Every row comes from one small tree of marks. The marks that hang from a mark follow it in brackets, in the order of their numbers. Every link used is in the known rows. Which tree was each row made from?
Known rows
q52{q907}: [ 0.59  0.40  1.87 -0.57  0.22 -0.30  1.59 -0.21  0.70 -0.35  0.10 -0.13
 -1.48  0.99 -0.10  1.07  1.21  1.28  1.79  1.48  0.79]
q52{q907{q225}}: [ 0.56  0.38  1.92 -2.38  0.55 -1.25  3.04 -0.19  1.02 -0.96  0.25 -0.23
 -1.71  0.80 -0.17  0.16  1.91  0.80  0.69  2.56 -0.22]
q225{q141 q907{q52 q661}}: [-1.58  0.28  2.31 -1.67 -1.18  2.91  5.38  1.98  4.61  1.05  0.06 -0.39
  1.72  6.05 -0.61  2.07  1.18 -1.14  0.73 -3.16  0.50]
q52{q907{q225 q661{q642}}}: [ 2.80 -1.05  5.43 -3.62  0.18 -0.02  4.59  0.18  2.61 -0.75  1.32 -0.05
 -0.61  2.40 -0.51  1.10  2.27  0.50  1.38  2.03 -0.88]
q661{q642{q13} q907}: [ 5.58 -1.12  3.95 -1.61 -0.67 -2.14  2.49 -0.91  1.31 -1.04  1.48 -1.05
  2.99  3.09  0.49  2.31  1.42 -1.94  2.46  1.56 -3.27]
q13{q642{q52{q907}}}: [ 3.92  1.12  3.19 -1.03  0.07  0.66  3.49 -0.38  1.85 -0.05  0.25  0.78
 -1.61 -1.80 -0.09  1.03  1.54  1.14  2.62 -0.37  2.00]
q642{q13}: [ 0.59  0.42  0.26 -1.18 -0.18 -0.88  0.34 -1.56  1.10 -1.01  0.22 -0.51
  1.43  1.12  1.01  1.91  0.62 -0.57  1.06 -0.45 -1.18]
q52{q907{q225{q141} q661}}: [ 0.43 -0.33  4.00 -4.31 -0.13  2.29  4.23  0.67  2.46 -0.82  0.22  0.03
 -1.47  4.37 -0.49  0.99  1.64  1.40 -0.16  1.00  0.94]
q661{q642{q13} q907{q52 q225}}: [ 5.38  0.03  4.61 -2.64 -0.73 -3.74  6.89 -0.96  2.82 -1.21  2.71 -0.92
  3.46  3.74 -0.77  1.77  2.55 -1.89  2.60  2.90 -4.74]
q661{q907{q52 q225{q141}}}: [ 2.15  0.83  2.23 -2.21 -0.70 -0.62  6.19  1.11  1.82 -0.27  1.57 -0.35
  1.14  4.45 -1.85  0.01  1.49 -0.58  0.06  2.12 -1.73]
q13{q642{q661{q907{q52}}}}: [ 4.18  0.76  6.17 -0.42 -1.78  0.05  4.02 -0.55  3.59  1.22  3.28  1.01
  1.59  0.86 -2.37  1.03  0.58 -0.73  1.91 -0.58  0.75]
q13{q642{q52 q661}}: [ 3.68 -0.01  3.52 -1.91 -0.78  0.88  1.84 -0.53  2.57  1.50  2.18  1.11
  0.26 -1.61 -1.16  0.64  0.79  0.18  0.36 -2.51  1.92]
q642{q13 q52 q661}: [ 2.22 -0.37  1.24 -3.34 -0.84 -1.07  1.42 -1.27  2.49  0.55  3.17  0.38
  2.01  1.14 -0.73  2.11  1.37  0.37  0.60 -1.94 -0.75]
q661{q642{q52}}: [ 3.66 -1.33  0.83 -1.00  0.51 -1.09  1.89  0.22  0.28  0.39  0.54 -0.55
  0.49 -0.11 -0.20  0.51  1.19 -0.28  0.70 -0.04 -1.30]
q52{q907{q225 q661{q642{q13}}}}: [ 3.22 -1.06  5.75 -4.16 -0.12 -0.55  4.54 -0.94  3.35 -1.55  1.52 -0.43
  0.61  3.29  0.55  2.61  2.71  0.36  2.17  1.77 -1.76]
q13{q642{q52 q661{q907{q225}}}}: [ 5.83  0.01  5.21 -3.53 -1.23 -0.64  4.35 -0.26  2.96  0.98  3.59  1.27
  0.91 -1.07 -1.67 -0.28  1.72 -0.65  0.40 -0.50  0.38]
q642{q52}: [ 1.16  0.06 -1.01 -1.03  0.17 -0.06  1.17  0.18  0.03  0.47  0.83  0.46
  0.01 -1.16 -0.66  0.22  0.33  0.73  0.46 -0.87  0.18]
q907{q52 q225 q661{q642}}: [ 2.30 -0.40  4.34 -2.21 -0.52 -0.56  6.40  0.25  3.54 -0.12  2.53  0.22
  1.71  2.69 -1.42  0.64  1.37 -0.02  1.20  0.89 -2.50]
q13{q642{q52{q907{q225}} q661}}: [ 4.16  0.28  5.07 -3.94 -0.33 -0.26  4.37 -0.67  3.47  0.75  2.71  0.97
 -0.90 -1.05 -1.28  0.68  2.40  0.87  0.94 -0.29  1.72]
q661{q642 q907{q52}}: [ 4.66 -0.18  4.26  0.61 -0.66 -1.93  5.03  0.49  1.69  0.40  2.15 -0.67
  2.26  3.11 -1.68  1.26  0.95 -1.00  2.75  2.13 -2.64]
q661{q642{q13 q52} q907{q225}}: [ 6.71 -0.96  3.31 -4.25 -0.24 -3.49  5.15 -0.83  1.68 -1.24  2.56 -0.77
  2.82  1.77 -0.06  1.27  2.69 -1.88  1.74  1.85 -4.12]

Write each row's tree
[ 4.08 -1.17  2.37 -4.07  1.06 -0.77  4.90  0.81  1.14 -0.37 -0.10 -1.28
 -1.13  2.98 -0.41  0.72  2.93  0.55 -0.06  1.66 -0.92] -> q661{q642{q52{q907{q225{q141}}}}}
[ 4.63 -0.35  3.16 -5.34 -1.52 -2.41  3.98 -1.02  2.80 -0.04  4.55  0.40
  2.93  1.82 -1.26  1.63  2.13 -0.70  0.75  0.01 -2.50] -> q642{q13 q52 q661{q907{q225}}}
[ 3.09 -0.54  3.88 -2.61 -1.81 -1.24  1.25 -1.37  2.47  0.16  3.33  0.19
  3.18  2.97 -0.70  2.25  1.00 -0.83  1.19 -0.15 -1.46] -> q642{q13 q661{q907}}
[ 2.19 -0.39  2.50 -2.72 -0.50 -0.30  2.44 -0.09  2.21  1.35  2.97  0.56
 -0.62  0.83 -1.60  1.60  1.64  2.06  1.22 -0.40  1.30] -> q642{q52{q907} q661}
[-0.40  0.25  2.83 -3.03 -0.78  2.14  6.19  1.07  3.36 -0.21  1.53  0.41
  0.72  4.59 -1.51  0.65  0.94  0.70 -0.46 -0.32 -0.67] -> q907{q52 q225{q141} q661}
[ 1.66 -1.03  3.59 -2.46 -0.92 -0.04  2.78  0.18  4.02  0.12  0.64 -0.95
  2.94  3.59  1.35  2.97  1.87 -2.58  1.76 -2.58 -1.61] -> q225{q907{q661{q642{q13}}}}
[ 2.38  1.20  2.14 -1.07 -0.80 -2.13  5.75  0.25  1.69 -0.40  2.45  0.18
  1.53  1.83 -1.59  0.09  1.15 -0.53  1.28  2.45 -2.54] -> q661{q907{q52 q225}}
[-0.15  0.70  2.77 -1.93 -0.95  0.43  5.65  0.23  3.40 -0.31  2.39  1.02
  1.28  1.80 -1.52  0.40  0.85  0.64  1.00  0.27 -1.26] -> q907{q52 q225 q661}
[ 2.22  0.62  1.29 -2.53 -0.13 -0.99  3.28 -1.20  1.90 -0.91  1.05 -0.14
  0.04  0.97  0.54  2.81  1.94  1.22  3.15 -0.02 -0.50] -> q642{q13 q52{q907}}
[-1.48  0.82  0.17 -0.89 -0.31  0.83  4.50  1.85  3.04  1.02 -1.10 -1.28
  1.10  5.09 -0.35  1.41  1.38 -1.54  0.10 -1.84  0.10] -> q225{q141 q907{q52}}
[ 0.40 -0.65  3.55 -1.89 -0.84  1.89  5.87  2.02  4.60  1.07  0.05 -1.18
  2.07  6.85 -0.56  2.67  1.77 -1.90  0.89 -2.38 -0.49] -> q225{q141 q907{q52 q661{q642}}}
[ 4.49 -0.68  2.69 -4.05  0.65 -2.73  4.84 -1.08  1.99 -1.38  1.06 -1.04
  0.77  1.69  0.32  2.22  3.26 -0.01  2.21  1.92 -2.62] -> q661{q642{q13 q52{q907{q225}}}}
[ 3.91 -0.80  2.26 -1.46  0.66 -1.09  3.50  0.12  0.85 -0.08  0.44 -0.64
 -0.55  0.89 -0.27  1.42  2.06  0.66  2.07  1.14 -0.53] -> q661{q642{q52{q907}}}
[ 4.42 -0.45  4.14 -2.57 -0.18 -1.41  7.02  1.16  1.93 -0.19  1.56 -1.31
  1.87  5.53 -1.82  0.48  2.20 -1.55  0.38  2.76 -3.06] -> q661{q642 q907{q52 q225{q141}}}
[ 2.81 -0.75  3.67 -3.24 -1.31 -1.45  2.24 -0.06  1.75  0.73  3.66  0.37
  1.46  1.79 -1.63 -0.19  1.31 -0.69 -0.82  1.20 -1.19] -> q642{q661{q907{q225}}}
[ 2.25 -0.21  2.03 -3.09 -0.43 -0.09  3.25  0.97  0.31 -0.50  0.56 -0.49
  0.52  3.39 -0.55 -0.56  1.34 -0.95 -1.43  1.78 -1.19] -> q661{q907{q225{q141}}}
[ 3.59  0.78  5.02 -1.81 -0.46  1.79  4.24 -0.18  3.13  0.09  0.98  1.54
 -1.16 -1.22 -0.30  1.84  1.22  1.43  3.10 -1.24  2.41] -> q13{q642{q52{q907{q661}}}}
[ 5.20 -1.43  3.89 -4.51 -0.08 -1.69  4.22 -0.17  1.36 -1.42  0.93 -1.81
  2.59  5.55  0.15  1.57  2.52 -2.50 -0.24  2.30 -3.78] -> q661{q642{q13} q907{q225{q141}}}
[ 4.38  0.89  6.28 -1.99 -1.54 -0.84  5.27 -0.47  3.79  0.80  3.39  0.91
  1.56  0.82 -2.29  0.41  1.53 -1.09  1.04  0.17 -0.06] -> q13{q642{q661{q907{q52 q225}}}}
[ 3.97 -0.91  1.33 -2.27  0.28 -1.86  2.56 -0.87  1.18 -0.51  0.94 -0.99
  1.88  1.04  0.69  2.22  1.59 -0.85  1.46 -0.46 -2.43] -> q661{q642{q13 q52}}
[ 3.85  0.65  5.04 -3.41 -0.29  1.03  5.57 -0.37  3.20 -0.49  1.25  1.44
 -1.30 -1.32 -0.43  0.85  1.84  1.14  2.17 -0.50  1.63] -> q13{q642{q52{q907{q225 q661}}}}
[ 1.16 -0.32  3.77 -0.55 -1.00  0.15  5.36  1.16  4.71  1.10  1.28 -0.56
  2.65  3.64 -0.55  1.96  1.51 -1.82  2.50 -1.90 -1.39] -> q225{q907{q52 q661{q642}}}
[ 2.48 -1.14  2.79 -3.11 -0.89 -0.21  3.80  0.25  4.13  0.42  1.34 -0.64
  3.07  2.70  1.00  2.94  2.15 -2.12  2.26 -2.99 -1.54] -> q225{q907{q661{q642{q13 q52}}}}
[ 2.99 -1.02  5.62 -2.42 -0.33  0.32  3.40 -0.86  3.06 -1.12  1.19 -0.38
  0.72  3.40  0.22  3.53  1.76  0.59  3.36  0.65 -0.75] -> q52{q907{q661{q642{q13}}}}
[ 1.65 -0.75  4.51 -3.46 -0.35  1.26  6.79  1.13  3.70 -0.25  1.48 -0.47
  1.22  5.50 -1.50  1.17  1.63 -0.26 -0.30  0.25 -1.83] -> q907{q52 q225{q141} q661{q642}}
[ 0.54  0.10  1.89 -3.53  0.82  0.42  3.46  0.52  0.97 -1.09 -0.64 -0.80
 -2.13  3.43 -0.24  0.26  2.14  0.88 -0.56  2.11  0.44] -> q52{q907{q225{q141}}}
